What can hang from each mark:
Z861: Z6 Z291
Z469: Z861
Z49: Z726 Z861 Z954
Z653: Z49 Z291
Z954: Z291
Z726: Z291
Z6: Z653 Z726 Z954

Every row comes from one small tree of marks. Brackets hold a mark, then the marks that hang from it, in the order of their numbers. Every link used is in the known rows. Which tree was each row made from?
Known rows:
{Z6 {Z653 Z49 Z291}}: [ 0.19 -0.54  1.50  0.31  3.32 -1.44  2.78 -1.08  1.29  0.56 -0.91 -0.23
 -1.00  2.41  0.31 -0.58 -0.58  1.39  0.56 -0.08 -4.42  0.42 -3.93  0.86
 -1.34 -2.37 -2.00 -0.71 -0.84 -0.89 -1.40  0.71 -3.90  1.71 -2.22]
{Z6 Z653 Z726 Z954}: [-0.36 -5.86  2.62  2.28 -3.11 -2.83  3.52  0.74  1.04 -0.20 -0.95 -0.37
 -0.75 -4.27 -3.20  0.47 -3.72  3.04 -2.18  0.01  3.27 -0.41 -0.07 -1.53
  0.09  0.71 -1.94  1.44  2.68  0.07  0.22  4.15 -0.79 -0.19  2.56]
{Z861 {Z6 Z954} Z291}: [ 0.10 -3.79 -1.23  0.37  0.11  0.89 -0.12 -1.42 -0.53 -4.21 -0.34 -0.53
  0.63 -0.53  3.24 -0.70  0.74  0.99 -1.06  0.60  0.58 -0.58  1.85  0.13
 -0.75  0.50 -1.94 -0.98  2.66  0.11  0.22  0.60  4.67 -0.73 -0.72]
{Z469 {Z861 {Z6 Z653} Z291}}: [-0.03 -1.83  2.38  2.67 -0.58  0.15  1.49 -1.40  0.55 -0.52 -0.96 -0.87
  1.65  0.49  2.16 -0.03  0.92  2.06 -0.85  2.65 -7.35  0.53  0.83  0.44
 -0.08  0.60 -1.65 -0.51 -0.18 -1.52 -0.81 -0.87  1.83  0.62 -2.05]
{Z653 {Z49 Z861 Z954} Z291}: [ 2.33  3.41 -3.28 -2.43  3.05  1.47 -2.07 -1.73 -2.84  0.61  1.25  0.38
  0.62  3.17 -1.41  0.56  2.15 -3.09  2.57 -0.40  1.77 -0.38 -2.16  2.39
 -2.19 -1.56  1.93 -2.11 -1.39  1.36 -0.67 -4.33 -4.17  2.15 -1.94]
{Z469 Z861}: [ 0.30 -0.81  2.02  4.85 -0.52 -0.26  1.77 -3.43  1.41  2.30  0.92  0.42
 -1.54  1.12 -0.37  0.93 -1.75  0.62 -0.39  1.03  0.26  0.59 -1.26 -0.99
  0.79 -1.00 -1.12  0.24  0.61  0.68  0.03 -1.02 -2.76  1.11 -1.30]
{Z469 {Z861 Z6 Z291}}: [ 0.48 -1.10  1.31  3.01 -0.10  1.27  0.59 -2.42  0.96 -1.10  0.27 -0.32
  0.92  1.38  2.67  0.45  0.90  0.71 -0.91  1.92 -3.38  0.37  1.64  0.22
  0.05  0.18 -1.31 -1.01  0.53 -0.12 -0.59 -1.59  1.65  0.43 -2.43]
{Z6 {Z653 {Z49 Z861 Z954} Z291} Z726}: [ 1.47  0.66  0.47 -2.49  0.32 -0.72  1.04  1.41 -1.07  0.37 -0.28 -0.24
  1.19 -0.20 -3.26  0.93  0.26 -0.45  0.54  0.03 -0.59 -0.19 -1.04  1.37
 -1.72 -0.04  0.77 -1.06 -1.48 -0.29 -1.31 -0.84 -4.11  1.52  0.18]
{Z653 {Z49 Z954} Z291}: [ 1.96  3.52 -1.03 -0.92  3.95  0.91 -0.74 -2.45 -0.75 -0.60  0.71  1.23
 -1.17  2.58 -0.53 -0.20  0.42 -1.09  0.36 -0.90  1.42 -0.71 -2.45  1.35
 -2.58 -2.23  0.09 -2.06  0.05  1.49 -0.52 -1.53 -4.51  2.25 -3.06]
{Z6 {Z954 Z291}}: [ 1.41 -3.01 -1.02  2.34 -0.55 -0.64  1.02 -3.14 -1.00 -0.87 -0.34  1.80
 -0.45 -0.78  1.61 -0.61 -2.63  1.86 -1.47  0.36  5.33 -2.34  2.53  0.31
  0.84 -0.90 -2.72 -0.36  3.01  0.20  1.25  0.36  1.80 -0.55  0.46]
{Z469 {Z861 {Z6 {Z653 Z49} Z726 Z954} Z291}}: [-1.75 -4.24  3.61  4.42 -0.64  0.30  1.49  1.71  1.37 -2.34 -1.66 -0.94
  2.38 -1.66 -0.69  1.15  0.36  1.91 -1.87  1.83 -3.57  0.36  3.41  0.60
 -0.57  1.06 -1.55  0.23  1.78  0.51 -1.71  0.92  1.83  0.07 -1.84]
{Z726 Z291}: [ 0.51 -0.46 -2.49  2.11  1.81 -1.23  1.72 -0.46  1.33 -2.52  2.99  1.42
 -3.73  1.74  3.12 -0.93 -4.39  1.68  0.00  0.68  2.85  2.49 -0.12 -3.47
  0.43 -2.28 -2.37  1.27  0.06  0.51  1.72 -0.25 -0.41 -0.10 -0.46]
{Z653 {Z49 Z726 {Z861 Z6} Z954} Z291}: [ 1.55  5.22 -2.49 -3.27  2.32  2.63 -4.24 -0.16  0.11  1.24  1.12 -0.13
  0.16  2.67 -0.36 -0.11  3.62 -4.41  1.55 -1.69  0.75  0.87 -1.27  1.09
  0.05 -0.08  3.82 -1.51 -1.52  1.21 -0.96 -2.39 -2.68 -0.15 -1.80]
{Z861 Z6 Z291}: [-0.09 -0.75 -1.03 -1.34  1.64  1.16  0.60 -2.12  0.23 -3.47  0.45 -0.49
 -0.13  1.78  4.79 -0.56  1.00  0.44 -0.34  0.52 -1.48 -0.33  0.43  0.12
 -0.74 -0.20 -2.01 -1.62  0.26 -0.69  0.02 -0.42  3.20 -0.61 -1.46]
{Z49 Z726 {Z954 Z291}}: [ 3.93  7.09 -1.54 -2.67 -0.80  0.68 -1.68 -1.83 -0.55  2.60  0.92  2.14
 -2.42 -0.22  1.42 -0.86 -1.33 -0.40 -1.55 -1.53  3.08 -2.91  0.04 -1.08
  1.60 -0.07  1.27 -0.93 -0.46 -0.46  3.18 -0.85  0.58 -1.19  1.34]
{Z653 {Z49 Z954}}: [-2.96  3.12  0.06  0.02  3.57  0.17  0.17 -0.22 -0.44  0.34  0.39  0.77
 -2.66  1.70 -1.46  0.43 -0.91 -1.24  1.33 -1.77  3.63 -0.91 -3.82  0.50
 -2.45 -2.52 -0.21  0.20 -0.14  2.04  0.32  0.51 -2.84  1.73 -0.59]
{Z861 {Z6 Z653 Z726 Z954} Z291}: [-0.29 -5.31  1.25 -0.06 -1.69 -0.62  1.68  1.23  0.29 -4.48 -1.40 -1.15
  1.80 -2.97  1.46 -0.33 -0.17  2.72 -2.20  1.03 -1.58 -0.69  2.74 -0.18
 -0.78  1.86 -2.22 -0.27  2.09 -0.83 -0.51  2.63  4.34 -0.96  0.61]
{Z49 Z726 {Z861 Z6} {Z954 Z291}}: [ 2.03  6.10 -3.51 -5.15 -2.50  2.24 -4.79 -1.02 -2.02  2.36  0.85  1.05
  0.98  0.38  1.79 -0.68  2.78 -3.24  0.96 -0.86  2.29 -1.28  2.05  0.22
  2.36  2.07  3.86 -0.62 -1.98 -0.99  1.63 -2.38  2.90 -2.12  2.20]

Write each row's tree:
[ 0.52  0.00 -2.30 -1.30 -2.09  1.54 -3.23 -0.70  0.83  1.92  0.99 -0.37
  0.23  0.14  1.56 -0.17  1.54 -2.68  0.53 -1.33  3.74  0.40  1.99 -0.73
  3.86  1.57  2.28  0.46  0.32 -0.08  0.56 -0.75  2.74 -3.09  1.99]
{Z49 Z726 {Z861 {Z6 {Z954 Z291}}}}
[ 4.60  6.95 -4.21 -4.70 -1.86  1.61 -3.43 -1.12 -3.04  4.16  1.54  1.12
 -0.42  0.34  0.47 -0.13  0.82 -3.08  1.06 -1.14  3.62 -2.14  0.52  0.00
  2.22  0.74  3.47 -1.03 -1.93 -0.98  2.77 -4.19  1.23 -1.45  2.65]
{Z49 Z726 Z861 {Z954 Z291}}
[ 0.89  1.62  0.88 -1.15  2.20 -1.24  1.22 -0.93 -0.69  0.88 -1.09  0.32
 -0.48  1.06 -0.88 -0.96  0.08  1.31  0.69 -0.01 -4.23 -0.58 -3.86  1.31
 -2.29 -1.74 -0.75 -1.05 -0.97 -0.72 -0.51  0.32 -3.48  2.40 -1.66]
{Z6 {Z653 {Z49 Z954} Z291}}
[-2.43 -5.25  0.17  2.41 -1.74 -0.42  0.01  0.76  2.66 -5.38  1.25  0.77
 -1.04 -2.18  1.08 -0.25 -2.39  1.52 -2.17  0.43  6.12  2.32  4.22 -2.78
  0.96  1.00 -1.58  1.81  2.96  1.92 -0.12  4.15  1.83 -1.46  0.50]
{Z861 {Z6 {Z726 Z291} Z954}}
[ 2.68  4.94 -3.14 -5.78 -2.48  1.37 -3.45  1.31 -2.66  2.34  0.45 -1.50
  1.13 -0.80  0.66 -0.72  3.55 -2.30  1.61 -0.51 -3.72 -0.64 -1.53 -0.24
  0.52  2.55  3.90 -0.70 -2.65 -2.18  1.78 -2.90  3.73 -1.38  2.48]
{Z49 Z726 {Z861 {Z6 Z653} Z291} Z954}
[ 3.15 -4.69  0.48  1.97 -1.61 -2.21  1.94 -2.66 -0.37  0.49 -1.17  0.00
  0.04 -1.90 -0.58 -1.42 -1.36  3.29 -1.00  0.87 -1.92 -0.61 -1.77 -0.09
 -0.29 -0.17 -1.96 -0.40  2.15 -1.16  0.13  1.30 -0.89  0.88 -0.15]
{Z6 {Z653 Z291} Z954}
[ 0.29 -4.74  3.10  3.98 -2.69  0.02  1.62  0.28  0.84 -1.93 -1.04 -0.90
  2.42 -2.55 -0.08  0.80  0.08  2.47 -2.51  2.40 -3.52  0.28  3.63  0.03
  0.03  1.91 -1.57  0.05  1.88 -0.28 -0.83  0.73  2.46  0.01 -0.99]
{Z469 {Z861 {Z6 Z653 Z726 Z954} Z291}}
[-4.40  1.88 -0.90 -2.17  1.52  1.42 -2.04  1.33 -1.27 -0.41  0.59 -0.32
  0.25  1.31 -2.32  1.35  1.83 -3.64  2.47 -1.22  4.73  0.39 -0.73  1.27
 -1.60 -0.25  1.87  0.38 -1.22  2.30 -1.10 -0.17 -1.56  0.75  0.59]
{Z653 {Z49 {Z861 {Z6 Z726}} Z954}}
[-2.66 -1.93  3.93  4.75 -0.96  0.11 -0.06  0.27  2.66  0.92 -2.12  0.39
  1.14 -0.75  0.06 -0.03  0.47  1.34 -1.63  0.70 -3.51  0.60  2.62  0.27
  1.94  0.47 -0.63  1.41  1.32 -0.04 -1.08  2.10  1.34 -0.64 -1.49]
{Z469 {Z861 {Z6 {Z653 {Z49 Z726}} {Z954 Z291}}}}
[-1.73 -2.24  4.65  3.62 -0.35 -0.09  1.36 -0.66  3.30 -0.56 -0.98  0.06
  1.38  0.36 -0.65  0.96  0.49  1.04 -1.50  1.46 -3.93  1.82  1.65  0.31
  0.24  0.45 -0.78  0.15  0.12  0.35 -2.74  1.81 -2.74  0.87 -2.59]
{Z469 {Z861 {Z6 {Z653 Z49 Z291} Z726}}}
[-0.20  6.38 -2.31 -2.48  2.71  1.54 -2.46  1.42 -1.33  2.83  0.87  0.77
 -1.07  2.26 -0.65  0.58  0.90 -3.65  1.94 -2.26  3.64 -1.38 -0.59  1.16
  0.74 -1.27  2.45 -0.25 -1.96  0.96  0.69 -2.71 -0.85 -0.44  0.45]
{Z653 {Z49 Z726 Z861 {Z954 Z291}}}
[-3.42 -3.22  3.18 -0.63 -1.72 -1.27  2.02 -0.45  2.91 -1.55 -0.61 -0.39
 -0.42 -0.81  0.79 -0.04 -0.84  1.81 -1.14 -0.07 -0.62  1.10 -0.23 -1.00
  0.42  0.95 -1.52  0.88 -0.14 -0.61 -1.11  4.75 -0.24 -0.60  0.94]
{Z861 {Z6 Z653 Z726}}
[ 2.40  3.34 -0.11  0.38  5.12  1.02  0.04 -1.31  3.96  0.88  1.24  0.11
 -3.25  3.76  0.77  0.02 -0.26 -1.82 -0.62 -2.63  1.12  0.57 -2.83 -0.49
  0.84 -2.59  0.41 -1.46  0.05  1.43 -0.72 -0.54 -5.20 -0.33 -3.43]
{Z653 {Z49 Z726} Z291}
[-2.30 -5.28  2.54  0.36 -2.92 -1.24  1.30 -0.23  1.44 -2.94 -1.96  0.68
  1.72 -2.82  1.33 -0.56 -1.02  2.83 -2.45  0.89  1.04 -0.63  4.50  0.11
  1.09  1.70 -2.26  0.76  2.00 -0.76 -0.85  4.72  3.00 -1.30  1.30]
{Z861 {Z6 Z653 Z726 {Z954 Z291}}}
[ 1.15  1.15 -2.58 -5.35 -2.85  0.76 -1.65  0.79 -4.50 -0.84  0.28 -1.07
  3.05 -1.42 -0.20  0.23  2.83 -1.06  1.46  1.33 -1.41 -1.07  0.69  1.31
 -1.79  2.59  1.99 -1.35 -1.98 -1.35  0.50 -2.71  3.03  0.33  2.60]
{Z49 {Z861 {Z6 Z653 Z726} Z291} Z954}
[-2.46  0.28  1.49 -1.93  0.12 -1.37  1.63  3.02 -0.90  1.16 -0.45 -0.76
  0.03 -0.90 -4.06  1.35 -0.75 -0.53  1.28 -0.67  1.37 -0.14 -2.06  0.61
 -1.63 -0.37  0.59  0.75 -1.73  0.38 -0.66  0.72 -2.91  1.03  2.04]
{Z6 {Z653 {Z49 Z861 Z954}} Z726}
[ 0.83 -1.76  2.24  2.91 -0.68  1.39  1.16 -1.19  1.71 -2.14  0.58 -0.33
  1.19  0.19  1.46  1.39  0.25  0.70 -2.08  1.70 -1.31  0.40  3.38 -0.35
  0.21  0.99 -1.22 -1.09  0.90  0.49 -0.82 -0.92  0.86 -0.14 -1.89]
{Z469 {Z861 {Z6 Z726} Z291}}
[-0.64 -4.64  0.25  0.00 -0.79 -0.49  1.04 -0.14 -0.73 -3.15 -1.66 -1.07
  1.58 -1.64  2.77 -1.34  0.82  2.60 -0.86  1.20 -4.40 -0.62  0.82  0.43
 -0.99  0.95 -2.39 -0.38  1.75 -1.59 -0.04  1.51  5.13 -0.36 -0.15]
{Z861 {Z6 Z653 Z954} Z291}
[ 3.60  6.10 -3.02 -2.80  2.78  2.06 -3.07 -0.37 -0.69  2.50  1.77 -0.09
 -0.79  2.68 -1.43  0.24  2.15 -4.23  1.66 -2.12  1.87 -0.07 -2.66  0.89
 -0.18 -1.08  3.64 -1.73 -1.73  1.16 -0.03 -3.82 -4.17  0.30 -1.52]
{Z653 {Z49 Z726 Z861 Z954} Z291}
[-3.30 -0.84  3.58  3.68 -1.06 -0.31  0.60  2.02  2.14 -1.53 -0.28  0.66
  0.87 -0.98 -1.04  0.52 -0.70  1.50 -1.18  1.86 -2.83  2.39  2.38 -1.11
 -0.42  0.73 -0.34  1.86 -0.26  0.72 -0.95  2.16 -0.75  1.04 -1.25]
{Z469 {Z861 {Z6 {Z653 {Z49 Z954}} {Z726 Z291}}}}
[ 4.03  3.39 -5.23 -4.23 -0.75  1.17 -1.72 -1.59 -6.26  1.13  1.85 -0.51
  1.10  0.70 -0.02  0.19  1.38 -2.06  2.64  0.72  1.72 -2.00 -1.52  1.22
 -1.91  0.33  1.86 -2.04 -1.67 -0.61  2.15 -6.11  1.58  1.17  1.77]
{Z49 {Z861 Z291} Z954}
[-0.83 -1.95 -0.15  1.07  1.04 -1.05  0.80  3.30 -0.43  1.81 -1.27 -1.89
 -0.11 -1.14 -2.30  0.25 -0.16 -0.37  1.27 -1.28 -1.27 -0.23 -2.28  0.30
  0.22 -0.45  0.15  1.10  0.47 -0.29  0.07 -0.03  1.05 -0.84  1.10]
{Z6 {Z653 {Z49 Z726 {Z861 Z291}}} Z954}
[ 1.05 -4.92  2.03  1.43 -2.89 -2.52  3.41  0.25  0.02 -1.33 -1.69  1.08
  0.97 -3.69 -0.80  0.02 -3.57  3.87 -3.12  0.91  2.74 -2.20  4.05 -0.10
  0.78  0.79 -3.02  0.40  2.36 -1.17  0.29  2.90  1.27 -0.71  2.22]
{Z6 Z653 Z726 {Z954 Z291}}
[-1.40 -4.50  2.29  6.07 -2.59  0.10  0.22 -0.08  2.82 -2.57  0.97  0.62
  0.40 -2.00 -0.35  0.95 -1.59  1.39 -2.32  1.88  2.51  2.48  4.67 -2.20
  1.31  1.20 -0.95  1.90  2.62  1.92 -0.52  2.03  0.50 -0.41 -0.86]
{Z469 {Z861 {Z6 {Z726 Z291} Z954}}}
[-1.46  0.94  1.08 -2.25  0.37 -0.91  1.64  2.66 -1.62  0.54 -1.02  0.23
  1.13 -0.48 -2.59  1.02 -0.76 -0.02  0.69  0.08  0.84 -1.16  0.62  1.55
 -1.02 -0.25 -0.05  0.04 -1.93 -0.44 -0.71  0.13 -1.55  0.68  1.80]
{Z6 {Z653 {Z49 Z861 {Z954 Z291}}} Z726}
[ 2.61  3.27 -2.20 -1.08  4.19  1.68 -1.48 -0.62  1.86  2.22  1.90 -0.60
 -1.47  4.22  0.04  0.67  1.44 -4.05  1.68 -2.22  1.76  1.20 -2.40  0.56
  1.16 -1.92  2.09 -1.61 -1.27  1.00 -1.02 -3.30 -4.85 -0.42 -2.33]
{Z653 {Z49 Z726 Z861} Z291}
[ 0.47 -4.04  0.83  1.65 -1.67 -2.39  2.47 -1.61 -1.32  0.23 -2.18  1.16
  0.50 -1.98  0.86 -1.35 -2.54  3.85 -1.16  1.13 -0.87 -2.12  1.38  0.56
  0.71 -0.36 -3.28  0.40  1.97 -1.84  0.81  1.84  2.39  0.02  1.15]
{Z6 Z653 {Z954 Z291}}
[-2.04  0.47  1.23  0.30  1.59 -2.30  2.77  4.72  1.05 -2.72  0.49  0.71
 -1.76 -1.17 -1.66  0.17 -3.75  2.16 -0.74  0.08  0.60  1.46  0.14 -1.90
 -1.62 -1.23 -1.25  2.02 -0.97  0.67  0.32  2.61 -1.86  0.73  0.69]
{Z6 {Z653 {Z49 Z954}} {Z726 Z291}}
[ 3.14  6.22 -2.68 -0.81 -0.44 -0.21 -1.76  0.87  0.99  0.69  3.08  1.41
 -4.67 -0.99  0.77 -1.28 -2.88  0.00 -0.91 -1.33  3.29  0.94 -1.55 -4.40
  1.07 -0.34  1.69  1.17 -0.44  0.39  3.76 -0.07 -0.28 -0.86  1.22]
{Z49 {Z726 Z291} Z954}
[-3.44  2.90 -1.98 -2.79  2.37  1.67 -2.59 -0.06 -2.61 -0.50 -0.32  1.00
  1.42  2.80  0.59  0.23  2.35 -2.86  2.57 -0.50  2.60 -0.95  1.08  2.74
 -1.20 -0.99  1.08 -0.35 -1.69  0.89 -0.76 -1.64  0.61  0.80 -0.25]
{Z653 {Z49 {Z861 Z6} {Z954 Z291}}}
[-2.08 -2.38 -0.48  2.41  0.72 -1.65  0.43  4.35  0.74  1.24 -0.23 -0.95
 -1.34 -1.19 -2.14 -0.39 -1.58  0.26  1.27 -0.99  0.00  1.90 -1.71 -1.30
  0.88 -0.85  0.17  2.83  0.35  0.36  0.46  1.16  0.22 -0.94  1.30]
{Z6 {Z653 {Z49 {Z726 Z291} Z861}} Z954}
[ 1.10  1.57 -0.86 -2.29  1.42 -0.76  0.35 -0.52 -2.32  1.80 -0.62 -0.21
  0.99  1.56 -1.55 -0.50  1.28 -0.29  2.30  0.28 -3.99 -0.12 -3.66  2.01
 -1.91 -1.14  0.62 -1.09 -2.15 -0.97 -0.85 -1.99 -3.15  2.21 -0.67]
{Z6 {Z653 {Z49 Z861 Z954} Z291}}
[-3.05 -1.68  1.94 -0.42  1.94 -0.44  0.84 -1.45  2.38 -1.52 -1.23 -0.19
  0.37  2.08  2.14 -1.02  1.46  0.77  0.23 -0.05 -4.61  1.43 -1.73  0.83
 -0.67 -0.76 -1.50 -0.24 -0.41 -0.82 -2.32  2.89 -1.22  0.60 -2.28]
{Z861 {Z6 {Z653 Z49 Z291}}}
[-0.03 -0.49 -1.26 -1.72 -2.88  0.23 -2.24  0.55  0.56  2.56 -0.26 -0.70
  0.75 -0.76  1.17 -0.60  1.61 -1.48  0.82 -0.97  0.07  0.44  1.12 -0.39
  3.58  1.83  1.85  0.94 -0.59 -1.62  0.35  0.24  3.00 -2.88  2.41]
{Z49 Z726 {Z861 {Z6 Z653 {Z954 Z291}}}}
[-1.21 -3.15 -2.57 -0.64 -1.95  0.82 -1.82 -2.36 -1.90 -0.41  0.38  0.15
  1.96  0.77  1.75 -0.10  1.63 -1.58  1.71  0.68  3.83 -0.08  2.66  1.12
  1.53  0.70  0.39  0.03  0.52 -0.08 -0.25 -1.35  2.85 -0.96  1.21]
{Z49 {Z861 {Z6 {Z954 Z291}}}}
[-2.53 -2.48  3.79  3.73 -2.08 -0.71  1.25 -2.21  2.11  1.35 -0.82 -0.05
  0.52  0.24  0.63  0.03  0.26  1.73 -0.53  1.72 -4.90  1.60 -0.54 -0.35
  0.68  0.50 -1.09  0.97  0.08 -0.68 -1.22  1.58 -0.54  0.97 -1.24]
{Z469 {Z861 {Z6 Z653}}}
[-2.67 -2.23  2.34  3.01  0.96 -1.89  1.77  2.36  2.13  1.92 -1.62 -0.69
 -2.45 -1.57 -2.76 -0.10 -1.95  1.25 -0.23 -2.18 -0.19  0.13 -3.52 -0.89
  0.43 -1.06 -0.88  2.11  1.62  0.61  0.06  3.72 -0.94 -0.55  0.68]
{Z6 {Z653 {Z49 Z726}} Z954}
[-3.94 -0.24  3.75  3.11 -0.78 -0.01  0.11 -0.65  1.02  1.22 -1.42  0.20
  0.86  0.10 -1.13  0.14  1.06  0.87  0.08  1.34 -4.79  1.05 -0.79  0.41
 -0.71  0.29 -0.10  1.18 -0.23  0.20 -1.28  1.59 -0.91  1.64 -1.50]
{Z469 {Z861 {Z6 {Z653 {Z49 Z954}}}}}
[ 0.31 -5.87  0.95  3.38 -2.46 -3.27  3.28  3.15  1.19 -3.15  0.57  0.39
 -1.15 -4.26 -1.56 -0.24 -5.08  4.15 -2.29  1.11  2.79  1.66  2.34 -3.27
  0.32  0.46 -2.51  2.61  2.43  0.22  1.06  3.61  0.59 -0.53  2.11]
{Z6 Z653 {Z726 Z291} Z954}
[ 5.52  6.67 -5.03 -4.77 -1.05  1.84 -3.25  0.16 -3.62  3.36  2.40 -0.87
 -0.77  0.00 -0.09  0.15  1.51 -3.38  1.57 -1.23  1.61 -1.69 -2.19 -0.65
  0.59  1.07  3.98 -1.43 -1.85 -0.75  2.98 -5.63  1.51 -0.93  2.33]
{Z49 Z726 {Z861 Z291} Z954}
[-0.12  3.71 -0.74 -2.62  1.65 -0.45  0.24  2.81 -1.44  3.00 -0.55 -1.27
 -0.71  0.63 -1.35  0.03  0.65 -1.07  2.23 -1.19 -3.68 -0.63 -4.37  0.59
 -0.86 -0.87  1.38  0.22 -2.53 -1.03  0.72 -1.48 -0.28  0.13  0.95]
{Z6 {Z653 {Z49 Z726 {Z861 Z291} Z954}}}
[-1.28  5.28 -2.50 -3.37  2.87  2.49 -3.31  2.48 -1.01  0.60  0.83 -0.98
 -0.35  1.76 -0.21  0.50  2.88 -4.14  2.14 -2.29  0.84 -0.18 -1.72  0.71
 -0.62 -0.13  3.04 -0.49 -1.75  1.24  0.36 -2.37  0.84 -0.77 -0.11]
{Z653 {Z49 Z726 {Z861 Z6 Z291} Z954}}
